Known rows, with every step that occurs
Y > G: [ 44   5  19 -11 -23 -14 -34   2   6 -20 -15   0 -10  43 -23 -18 -33  -8
  44  46  -7 -43   6   4 -11 -21 -17 -40 -19  14]
F > G > C: [ 39  34  11 -23  -4   7 -63 -26   9 -43 -30 -13   9   8 -20 -15  -1 -27
  38  28   9 -32  36 -12 -21 -14 -21 -32   8  12]
E > N > U: [ -8  -7 -24  -3 -29   6 -32 -45  35  -1  -9 -20  -7  -1 -31 -37 -38 -17
  37  30 -32 -40  46  38  -2   8 -29  10 -33  -3]
G > U: [ 19  -2  23 -21 -21   4 -38  -2 -17  -5  -2 -22 -21  22 -32  10   8 -23
  42  66 -24 -27  25  15 -33 -22 -19 -16   3   8]
N > U > Q: [ -8 -27  -1 -21 -20  10 -45 -29  -1   7  -6  -6 -12   1 -26 -37 -20  -9
  49  39 -33 -32  10   5  -1  13   6  18 -46  14]
J > U: [ 35  -9 -10 -19  -2  -3 -38 -27   7  -6 -15  11 -27  27 -47  -5   3   5
  42  32 -16 -40  28  19 -29 -16 -31   7   0  18]
E > J > U: [ 32  -9 -35 -25  -8   5 -14 -33   4   3  -5   9 -37   3 -45 -27   4  10
  20  55   4 -38  21  27 -30   7 -38  -1 -12   7]
N > U: [ -1  -5  -1  -7 -27   6 -36 -27  13  11 -16 -11  -5  22 -48 -15 -18 -15
  46  31 -23 -34  31  26 -19  -8   2   5 -30   6]
Y > G > E > J > C: [ 69   6   7 -25 -65  13 -23  -1 -27 -12   5 -10 -18  55 -36 -55 -39 -23
  61  77   0 -51  19  19  -1  -4 -27 -53 -39 -19]
Y > G > C > J > U > Q: [ 30  -9  21 -48  30 -24 -43 -22 -21  -2 -20   5 -18  21 -32 -34 -49  33
  55  54   3 -58  10  -4 -13 -20 -20 -22   5  16]
E > J: [ 21   3 -22 -13 -25   8 -28 -30  10   0  -4 -12 -27   4 -24 -21  -3 -11
  12  58  -5 -25   2  24 -10  13 -34 -17 -26  11]
Y > G > C > Q: [ 59  39  31   3  -5 -51 -47 -19  23 -37 -19  -1 -12   4 -20 -22 -47  26
  29  30 -21 -56  16 -11  10 -10 -27 -58 -12   6]
J > C > G: [ 44  18  22 -21 -20  25 -36 -15  -8 -46 -15  14  22  68 -62 -16 -35   2
  46  57 -39 -26 -24  17   2   4 -24 -13 -21  -3]
F > G > E > J > C: [ 55   5  -4 -42 -48  44 -37 -19 -17 -22  -3 -28 -17  39 -30 -48  -2 -48
  61  60   5 -44  37  15 -18   1 -24 -31 -19 -15]
J > C > Q: [ 62  21  13   2 -23 -14 -39 -21  22 -41 -23  -6 -20  42 -24 -26 -25  10
  36  34 -59 -45   7  24  25   3 -37 -28 -21  13]
N > C > G > E > Q: [ 25  17  13 -47 -36  30 -54  -8 -14 -38  35  -9  24  14 -53 -25 -58 -45
  82  62 -26   7   4  20 -42  -6   0   8   3 -21]
G > Y: [ 52  14  -8   9 -11  10 -62 -11  26 -17 -13 -28 -25  23 -10 -16 -17   7
  56  30 -27  -8  23  24 -30  -6 -43 -12 -26  15]
Y > G > E: [ 50  -5  24 -24 -40  -4 -43   2 -16   7   8 -22 -27  47 -30  -9 -41 -23
  77  55 -11 -48  19   4 -18 -42   1 -32 -18  -2]
C > J > U > Q: [ 10 -36  -4 -46  37   2 -39 -38  -4  27 -13  -2 -40  25 -38 -17 -20  20
  49  52 -28 -39   4  18 -16 -17 -15  25   4  33]
F > G: [ 28  10   8 -29  -3  10 -52 -19  17 -24 -25 -13  -8  32 -22 -11  -5 -32
  45  28  -6 -40  27   1 -25 -19 -14  -6   4  12]
U > Q: [ 23 -19  -2 -22  -9   5 -47 -30   6 -13  -6  -5 -21   2  -3 -24 -17  -5
  41  57 -27 -25  -6  -7   4   6 -14   2 -30  26]
N > C > J > U > Q: [  3 -26  -4 -65  18  -1 -26 -13  -5   9 -18   8 -29  19 -56 -35 -43   6
  52  51 -23 -21  19  24 -24 -13 -18  19  19  14]
F > G > Y: [ 52  22  -1 -10   1  14 -69 -10  29 -32 -26 -31 -17  25  -6 -22  -7 -13
  60  11  -8 -22  44  10 -44 -10 -32 -11  -6   4]
C > G > U > Q: [  6 -12  38 -49  10   3 -34  -9 -31 -12  19  -7 -11  10 -41  -1 -15   4
  48  84 -36 -26 -26 -14 -23   3  -7  12 -14  -2]
N > C > G > E: [ 19   3  25 -44 -38  19 -32  -2 -15  -9  15  -9   2  34 -87 -11 -66 -25
  81  50 -24  -9   8  17 -33 -27  -1   7  -3 -28]

Rows
[ 47  34  22 -11 -20 -22 -50  -9  -2 -41 -19   3  13  21 -24 -25 -38  -1
  40  41   9 -38  15  -4  -6 -16 -23 -56 -16   4]	Y > G > C
[ 24   8  28 -45 -10  11 -44   2 -14 -19 -15 -22 -13  24 -26  -1  20 -42
  45  49  -2 -42  45  -1 -55 -28 -13 -15  18  -4]	F > G > U
[  5  18  -9 -29 -13   8 -15 -24  25 -45  -2   3  13   4 -58 -38 -72 -10
  34  41 -36 -14   5  21 -10  10 -45  -1 -14 -21]	E > N > C > G
[ 26   0  22 -57 -18  22 -15 -12 -51 -31  18   3  -3  16 -45 -43 -14  -2
  29 107 -28 -32 -31  -1  -6  38 -35 -13 -32 -19]	E > J > C > G > U > Q
[ 63   6  -6 -12 -49   2 -28 -30   8  -7  14 -26 -44  21 -28 -40 -28  -4
  42  61 -46 -43  20  26  14   6 -34 -28 -28  -9]	G > E > J > C > Q
[ 32 -32 -10 -34   8  -2 -37 -37  -3  -4 -10  17 -38   4 -24 -22  -4  14
  48  52 -23 -39   9  -4 -12   3 -25  23 -16  21]	J > U > Q
[ -9  -1  13 -61  -9  -3 -12  -8 -14 -43  14  -6  -5 -22 -50 -41 -51 -17
  40  83 -38 -16   1  -2 -19  16 -39   8  -9 -30]	E > N > C > G > U > Q
[ 36  12  21 -33  25 -25 -37 -12  -8  -2 -30   4  -9  45 -51 -16 -43  25
  51  40   9 -56  28  23 -29 -35 -22 -36  21  11]	Y > G > C > J > U
[ 19  10   0 -26  27  -7 -43 -33   0   2 -28  -2 -19  29 -52   1 -22  19
  46  35  -3 -32  27  35 -27 -29 -25 -12  26  20]	G > C > J > U
[ 23  -6   4 -33 -28  24 -21 -33 -11  14  33 -24 -18  22 -61  -7 -32  -4
  46  70 -15 -22 -15  18 -26  -5  -9   5 -27 -21]	C > G > E > J
[ 32 -13  44 -48 -12 -16 -36  15 -33 -10   1  -7 -29  16  -8 -27 -18 -17
  52  84 -14 -50   4 -22 -20 -10 -11 -32 -18   4]	Y > G > U > Q
[ 10 -19 -23 -52 -15  13 -21 -26  10  25  -5 -30 -39  23 -67 -35 -65 -20
  76  44 -27 -30  67  57 -27 -43 -37  11  31 -18]	G > E > N > C > J > U
[ 36  14   1 -24 -24  27 -17 -24 -13 -38  -2  10  16  42 -56 -35 -28   5
  22  69 -26 -24 -28  24  -3  30 -39 -21 -37 -15]	E > J > C > G
[-15 -14  -4 -22 -33  24 -25 -46  13  15  28 -28  -4  11 -68 -25 -68 -11
  76  38 -41 -40  29  33 -14 -10  -4  23 -35 -31]	C > G > E > N > U
[ 21   1 -20 -22 -53  16 -33 -20  11 -14   5 -39 -24  -3 -41 -37 -56 -48
  63  46 -28 -15  49  28 -10 -15 -34  -5  -5 -20]	G > E > N > C
[ 17  19   6 -12   4   1 -51 -31   1  -6 -25 -25  -2  26 -38   0 -37   0
  39  42 -14 -16   7  30 -14 -29 -15 -33  10  19]	G > C > J
[ 19 -12  -2 -40  38  -8 -48 -43 -12   3 -20  -3 -22   3 -35 -20 -25  27
  50  53 -14 -32   9  10 -11 -11 -17   3  10  25]	G > C > J > U > Q
[  4  19  42 -52 -19   8 -19  17 -21 -28   2   0  10  24 -84  -4 -38 -19
  48  72 -28 -11   9  14 -49 -15 -19  -4  14 -28]	N > C > G > U
[ 26  34 -13 -13  -9  13 -34 -13  39 -50  -2 -16   5   2 -45 -45 -77   5
  53  28 -36   0  19  32 -29  14 -68   1 -18 -33]	E > N > C > G > Y
[ 28  -4  46 -54  -9  17 -32   1 -49 -40   7   0   6  38 -50 -26 -17   0
  55  92 -47 -30 -24  -7  -7  16 -20  -6 -24  -7]	J > C > G > U > Q
[ 11   5   2 -47 -45  24 -11 -16 -13   0  25 -10  -7  12 -83 -28 -58 -22
  54  71 -13  -6  -2  17 -36  -3 -12  -5 -15 -37]	N > C > G > E > J
[ 44   5  29 -26 -38  32 -43 -12 -28 -25   8  -9   6  72 -66 -11 -47  -7
  83  64 -37 -27  -7  19  -6 -14  -9 -11 -21 -15]	J > C > G > E
[ 36 -33 -19 -74   0  22 -34 -39 -15  17  14 -10 -52  -5 -25 -46   5 -20
  64  60  17 -55  34 -12 -37   0 -17  24  -9  -5]	F > G > E > J > U > Q
[ 29  29  29 -18   4 -22 -49 -10  -4  -7 -23 -17   6  43 -33 -13 -55   9
  44  47   1 -40  10  15  -9 -35 -12 -58   5  15]	Y > G > C > J
[ 43  -9 -19 -56 -10  24 -24 -29 -10  18   5 -14 -44  15 -44 -24  10 -24
  61  43  20 -61  55   9 -54 -20 -23   8   8 -16]	F > G > E > J > U
